In the rows, 128 means zero.
Known rows, with every step that occurs
F-C: 112  130  116  132  137  116  146  125  131  157  110  138  123  123  129  103  139  135  134  142  144  128  118  130  149  112  128  118  110  145  98  128  121  129  129  128  138  153  114  131  130  149
M-V-X: 157  135  133  112  132  121  131  98  137  151  122  133  136  121  122  108  117  127  117  142  110  159  124  132  130  106  135  125  120  136  109  136  140  121  135  114  125  123  132  119  116  134
M-A-P-K-Q: 163  112  136  126  140  125  125  107  149  129  133  116  135  130  103  141  151  108  135  132  139  107  118  127  116  127  135  112  112  110  111  139  125  119  101  121  130  156  141  126  160  143
F-H-X-D: 165  127  135  126  122  112  141  114  147  146  131  139  123  126  131  106  107  134  119  121  118  109  141  134  140  95  126  121  117  112  118  128  121  119  118  133  116  161  125  132  128  143
B-K: 105  129  132  130  113  113  130  122  132  156  128  132  128  115  118  114  123  147  139  129  161  145  119  153  139  125  147  135  136  149  135  125  140  125  129  125  128  129  117  144  132  150
Q-A-M-V: 73  139  103  130  135  116  132  128  135  144  141  121  133  116  122  154  125  127  96  116  116  104  123  126  142  129  156  117  116  130  115  123  137  112  127  110  122  119  149  129  124  146
A-M-V-X-H-Z: 110  140  120  119  121  135  121  121  137  137  134  130  138  126  133  110  90  124  114  124  107  128  136  117  121  93  126  125  102  107  131  128  138  123  135  119  111  111  154  116  130  143
M-V-X-H-Z-E: 139  112  127  112  122  131  118  116  134  131  127  116  129  129  136  95  117  117  122  137  124  155  140  117  129  113  124  117  106  89  132  129  123  132  141  120  131  139  147  124  136  144
M-A-Q-K-B: 202  127  115  118  135  136  124  137  131  142  119  118  126  129  94  113  124  139  126  129  159  104  121  119  120  136  168  130  127  150  119  136  141  123  125  139  122  120  133  146  133  155
Q-K-P: 124  127  144  119  135  122  123  110  142  139  114  135  125  130  116  157  138  134  133  136  153  129  135  135  119  130  123  121  145  141  142  131  113  119  137  139  124  135  119  144  139  152
B-K-Q-A-M-V-X-H: 127  133  117  121  120  127  138  98  132  139  131  128  140  127  123  126  115  119  106  130  117  149  131  142  120  119  143  131  122  139  139  131  129  115  133  121  116  73  127  137  129  130
V-X-D-Q-A-B-K: 91  129  114  137  115  103  142  120  129  144  146  115  130  115  115  117  122  138  136  118  163  154  132  177  143  152  132  136  130  143  111  130  142  133  132  133  126  114  113  155  128  135
M-V: 86  134  126  124  136  127  128  120  138  163  140  133  128  121  123  128  133  133  110  131  117  131  122  126  137  107  147  116  123  137  120  126  140  121  127  109  122  128  140  119  125  147
H-F-C: 117  126  117  133  137  120  136  126  127  141  105  135  122  119  140  106  125  137  132  143  150  118  112  122  143  102  130  115  118  129  89  130  128  130  129  129  130  138  126  122  123  161
P-K-B-A-M-V: 109  140  118  131  133  130  118  130  136  140  134  111  132  117  117  144  115  131  101  127  101  114  111  116  131  137  162  123  117  130  110  120  127  110  116  109  114  151  138  114  129  140
Q-A-P-K: 138  140  121  132  136  109  133  115  150  135  125  112  136  125  104  141  115  110  127  124  156  113  120  122  124  106  138  127  90  101  104  128  125  126  115  114  140  128  128  131  154  148
E-Z-H-X-V-M-A: 155  117  106  127  129  127  131  114  142  162  138  122  125  125  126  124  111  115  127  125  93  112  128  135  150  79  166  115  115  109  124  135  135  132  124  144  114  148  133  131  142  143
E-Z-H-X-D-Q-K: 167  133  113  125  127  116  120  114  135  140  121  113  117  127  110  105  101  122  147  116  174  112  129  137  130  135  125  121  134  106  143  135  117  135  137  133  111  170  107  147  129  149
P-K-B-A-M-V-X-D: 245  133  135  129  126  112  134  122  141  142  117  108  129  132  116  108  89  127  109  136  100  120  127  129  135  124  143  135  121  125  110  127  123  115  121  124  113  147  120  124  119  119
P-A-B-K-Q: 100  111  139  126  122  123  138  119  135  132  140  124  131  121  110  134  162  135  145  121  163  133  126  158  134  172  119  126  133  142  128  132  133  121  109  129  127  140  129  139  142  137
P-A-M-V-X: 137  139  131  116  132  116  133  104  134  137  120  125  138  118  123  110  118  128  115  131  109  143  122  129  140  124  136  130  116  139  115  131  135  114  133  115  126  135  137  119  121  130
E-Z-H-F-C: 109  124  118  128  132  118  139  127  130  142  106  130  121  114  138  111  126  127  140  129  160  105  107  122  158  95  142  118  118  118  100  131  124  132  138  130  126  150  122  117  123  166
H-X: 111  130  127  116  126  130  125  113  142  143  132  143  127  115  124  116  92  135  124  134  125  137  139  119  122  98  114  118  111  112  107  131  130  124  108  127  126  159  139  126  128  154
D-X: 135  115  125  132  130  138  143  117  139  171  139  141  129  117  116  129  120  143  128  144  133  121  122  128  116  108  135  126  133  147  108  130  133  125  119  122  127  163  141  137  139  139
X-H: 128  132  121  128  125  131  135  119  139  163  130  131  137  135  127  133  121  131  113  138  132  137  127  124  126  91  134  129  122  141  145  124  125  125  130  125  126  96  124  141  146  140
B-A-Q-K-P: 123  137  140  119  129  124  115  124  144  133  116  128  128  123  111  161  127  139  132  131  150  128  133  129  123  148  126  132  135  141  138  133  117  120  132  141  123  136  126  144  135  149
M-V-X-D-Q-A-P: 137  137  102  133  136  89  128  130  140  145  139  117  141  120  111  123  118  117  121  115  144  131  136  131  120  129  139  127  105  114  102  139  142  129  119  119  135  112  164  135  126  148
Z-H: 109  122  135  110  119  113  132  118  141  155  132  130  135  119  120  141  159  121  130  115  149  116  113  137  151  102  140  132  132  124  135  128  135  120  128  126  131  176  128  131  144  155
B-A-P-K: 149  143  134  134  134  115  120  120  152  137  123  108  136  124  109  139  108  118  132  132  135  124  111  114  123  114  135  132  92  104  106  124  118  128  105  113  135  161  124  123  156  143
K-B-A-M-V-X: 175  136  127  115  130  122  125  107  133  138  117  122  139  117  118  116  106  131  108  139  98  148  118  125  126  130  148  130  120  139  104  132  134  114  128  117  118  134  137  117  112  131
H-X-V-M-A: 157  118  106  130  131  129  129  110  140  161  138  127  127  129  128  123  116  123  120  137  85  123  131  137  138  85  155  112  116  120  116  135  136  131  115  144  116  141  136  135  143  140
X-V-M-A: 169  118  106  133  133  125  131  115  140  166  136  123  129  132  127  128  127  124  121  137  91  119  124  139  142  88  161  114  121  129  120  133  138  130  121  143  118  137  134  138  145  136
V-M-A-B-K-Q: 133  106  130  129  124  127  135  105  137  131  140  122  133  121  113  135  158  131  145  124  145  131  126  162  130  161  129  118  136  136  119  137  141  126  110  136  121  142  131  144  145  136
D-X-V-M-A-Q-K: 156  140  106  121  130  133  126  119  138  145  129  116  125  125  107  123  115  135  135  120  141  99  126  126  139  131  151  125  119  134  137  134  137  138  129  138  118  140  128  154  139  141
Q-A: 132  131  96  131  126  108  147  134  141  152  127  132  131  125  117  154  113  123  111  128  159  112  131  143  128  121  136  129  111  120  112  126  132  120  127  128  134  92  132  153  125  148
D-Q-A-P-K-B: 198  121  116  130  137  124  123  124  135  138  120  112  132  128  90  116  111  118  119  133  168  128  120  123  100  121  155  130  118  126  91  135  132  115  117  123  128  119  134  123  142  153
B-K-Q-A: 133  117  105  129  119  111  145  123  138  137  128  133  129  123  110  152  126  121  120  123  171  116  133  162  117  152  136  127  125  121  119  132  132  114  118  129  125  90  131  155  125  145
V-X-D-Q-K-B-A-P: 208  136  122  130  131  102  112  139  141  140  121  112  139  122  106  116  108  134  137  128  132  135  124  115  106  151  141  138  113  121  109  133  128  132  103  129  125  152  150  132  128  145

Rows
58  130  130  133  119  115  137  124  132  150  147  121  131  112  118  125  141  150  144  120  158  150  122  159  150  141  135  133  129  153  121  123  144  136  127  128  131  132  116  148  139  144 | A-B-K
144  109  139  123  120  122  128  112  137  138  128  132  131  121  110  130  147  133  138  130  161  132  124  152  121  151  131  122  140  136  131  134  133  117  113  125  123  139  130  136  135  143 | B-K-Q
141  149  116  125  118  121  115  159  146  144  130  113  137  110  108  139  100  145  118  128  137  122  118  113  146  141  138  146  106  136  116  130  140  127  117  128  134  148  144  133  127  139 | B-A-Q
131  125  133  120  132  132  121  110  141  142  125  129  125  126  111  151  127  134  130  129  133  124  140  134  125  128  139  123  141  145  136  138  123  122  136  147  116  134  132  141  141  142 | D-X-V-M-A-Q-K-P
70  132  113  136  117  106  140  117  127  145  152  115  128  114  116  113  125  136  131  116  155  156  132  177  145  154  137  134  130  143  110  130  146  133  133  128  122  109  116  150  123  136 | M-V-X-D-Q-A-B-K
175  120  107  135  134  126  135  111  141  154  131  125  133  129  128  128  134  125  129  139  108  114  119  139  138  95  151  116  118  129  114  135  144  130  119  144  125  144  136  149  149  142 | V-M-A
127  133  125  124  127  131  123  116  130  124  119  122  136  123  143  128  103  129  109  132  128  123  118  114  127  95  139  129  127  120  124  129  136  119  130  122  115  88  149  117  126  149 | P-A-M-V-X-H-F
159  135  126  135  139  118  127  104  150  136  129  110  137  128  110  129  123  109  137  129  130  115  114  120  130  91  147  121  94  104  104  132  131  130  111  122  137  153  131  129  167  146 | V-M-A-P-K
175  118  140  126  134  125  123  112  151  125  126  116  136  127  103  148  135  113  135  133  142  117  117  125  109  145  124  120  110  104  111  133  118  118  97  117  128  160  135  121  152  139 | B-A-P-K-Q
154  139  119  134  136  106  128  106  145  134  130  106  134  127  104  120  103  102  122  124  146  126  124  130  123  109  137  127  98  98  97  134  128  124  120  111  131  130  128  124  144  139 | M-V-X-D-Q-A-P-K
172  133  113  134  124  117  118  148  136  133  118  108  139  116  114  156  104  144  111  130  116  104  111  113  128  156  153  135  122  136  114  118  121  111  109  128  123  166  141  132  132  140 | K-B-A-M
58  130  111  138  114  108  140  125  130  142  154  118  126  113  116  118  115  140  136  113  164  148  138  172  143  151  128  132  128  135  110  129  141  134  124  133  124  123  118  153  129  142 | H-X-D-Q-A-B-K
92  137  144  124  131  121  137  130  139  139  115  137  123  133  119  137  147  135  140  127  165  119  132  139  135  144  112  140  127  145  152  125  109  111  128  140  133  138  121  144  145  144 | Q-K-P-A
193  111  133  127  137  127  127  98  149  122  125  116  138  130  104  140  143  108  139  129  139  111  120  129  114  131  129  112  112  104  109  139  128  121  100  124  128  154  139  126  158  138 | V-M-A-P-K-Q
200  133  113  130  122  131  113  140  134  144  115  118  126  125  108  130  98  142  125  145  142  134  113  130  100  160  141  138  131  131  115  125  114  122  109  135  110  153  118  140  123  144 | D-Q-K-B-A
141  131  133  119  133  126  119  111  143  130  117  128  129  125  113  152  136  133  135  129  147  122  136  135  128  134  130  125  136  140  136  138  128  122  136  148  124  131  130  148  142  148 | V-M-A-Q-K-P
173  142  116  123  120  126  114  163  142  143  126  113  137  112  100  133  99  147  116  129  142  124  119  111  135  147  148  148  110  144  109  131  142  122  115  131  129  138  148  130  123  142 | K-B-A-Q
141  125  99  132  128  105  137  132  138  122  125  114  140  119  113  172  122  123  108  115  142  85  125  131  133  156  141  121  119  123  117  126  128  108  117  125  132  133  149  145  134  141 | K-Q-A-M
127  132  99  133  130  90  128  139  144  144  140  116  136  114  108  127  104  111  133  103  161  113  139  124  129  121  140  129  101  96  111  138  136  132  117  127  134  130  161  135  130  158 | E-Z-H-X-D-Q-A-P
188  110  134  126  137  126  124  100  148  131  129  113  135  132  104  140  140  106  133  130  128  114  123  130  118  125  137  111  114  104  114  138  124  121  102  122  123  149  137  118  157  136 | X-V-M-A-P-K-Q
141  132  115  120  126  129  138  98  135  140  129  128  142  131  124  134  115  116  101  132  110  142  131  133  119  113  137  127  118  134  133  132  127  115  131  120  118  78  133  134  130  129 | K-Q-A-M-V-X-H
148  148  117  116  129  123  124  129  139  136  117  120  128  123  105  128  120  139  139  118  173  105  123  118  141  142  133  130  116  133  139  130  137  135  133  130  130  138  123  154  134  148 | A-Q-K
179  123  113  142  127  105  116  129  134  160  132  112  128  130  117  106  114  129  123  135  154  138  127  142  128  126  122  123  145  130  115  139  130  125  129  127  121  165  128  132  132  136 | X-D-Q
151  107  128  116  124  122  117  130  137  133  124  115  126  125  132  103  122  125  132  136  144  139  136  117  135  121  121  115  107  85  125  127  124  134  135  124  139  168  148  128  140  152 | H-Z-E
91  135  130  132  131  110  132  140  137  128  121  119  137  121  122  156  138  138  122  118  138  101  124  123  149  149  130  135  125  147  137  122  117  104  124  131  137  160  142  133  147  141 | K-P-A-M
149  129  125  135  139  124  129  103  149  149  137  111  133  128  108  127  116  111  133  130  116  117  118  120  128  89  154  120  99  110  103  132  128  130  111  120  130  156  131  121  165  139 | D-X-V-M-A-P-K
114  140  110  131  131  127  111  128  131  134  137  112  125  117  118  126  99  133  103  121  103  115  125  121  125  152  151  120  127  124  115  126  124  114  114  116  103  161  139  123  117  141 | H-X-D-Q-K-B-A-M-V
119  127  112  129  130  96  133  132  144  137  135  127  141  118  107  143  137  122  133  112  160  117  134  133  118  144  141  128  105  116  113  134  142  127  106  123  139  107  165  143  136  155 | B-K-Q-A-P
177  137  118  131  130  108  111  143  142  138  129  116  135  119  108  118  101  136  135  124  132  129  130  111  104  150  137  134  109  114  107  132  126  132  95  130  122  158  155  131  129  152 | H-X-D-Q-K-B-A-P
141  105  125  119  121  136  123  124  135  138  131  118  128  128  133  104  119  123  127  138  135  143  139  116  124  115  122  118  109  92  132  127  121  134  135  125  133  154  149  131  145  146 | D-X-H-Z-E
107  124  114  136  134  133  142  119  125  146  113  138  123  122  143  107  122  136  127  145  142  120  117  121  133  94  133  117  120  136  96  130  123  131  128  128  124  123  126  125  128  155 | D-X-H-F-C
80  119  108  129  136  128  143  119  143  153  162  108  130  118  123  138  134  123  135  113  103  122  131  141  163  108  139  114  107  117  105  131  139  144  122  144  124  151  130  137  150  138 | E-Z-H-X-V-M-A-B
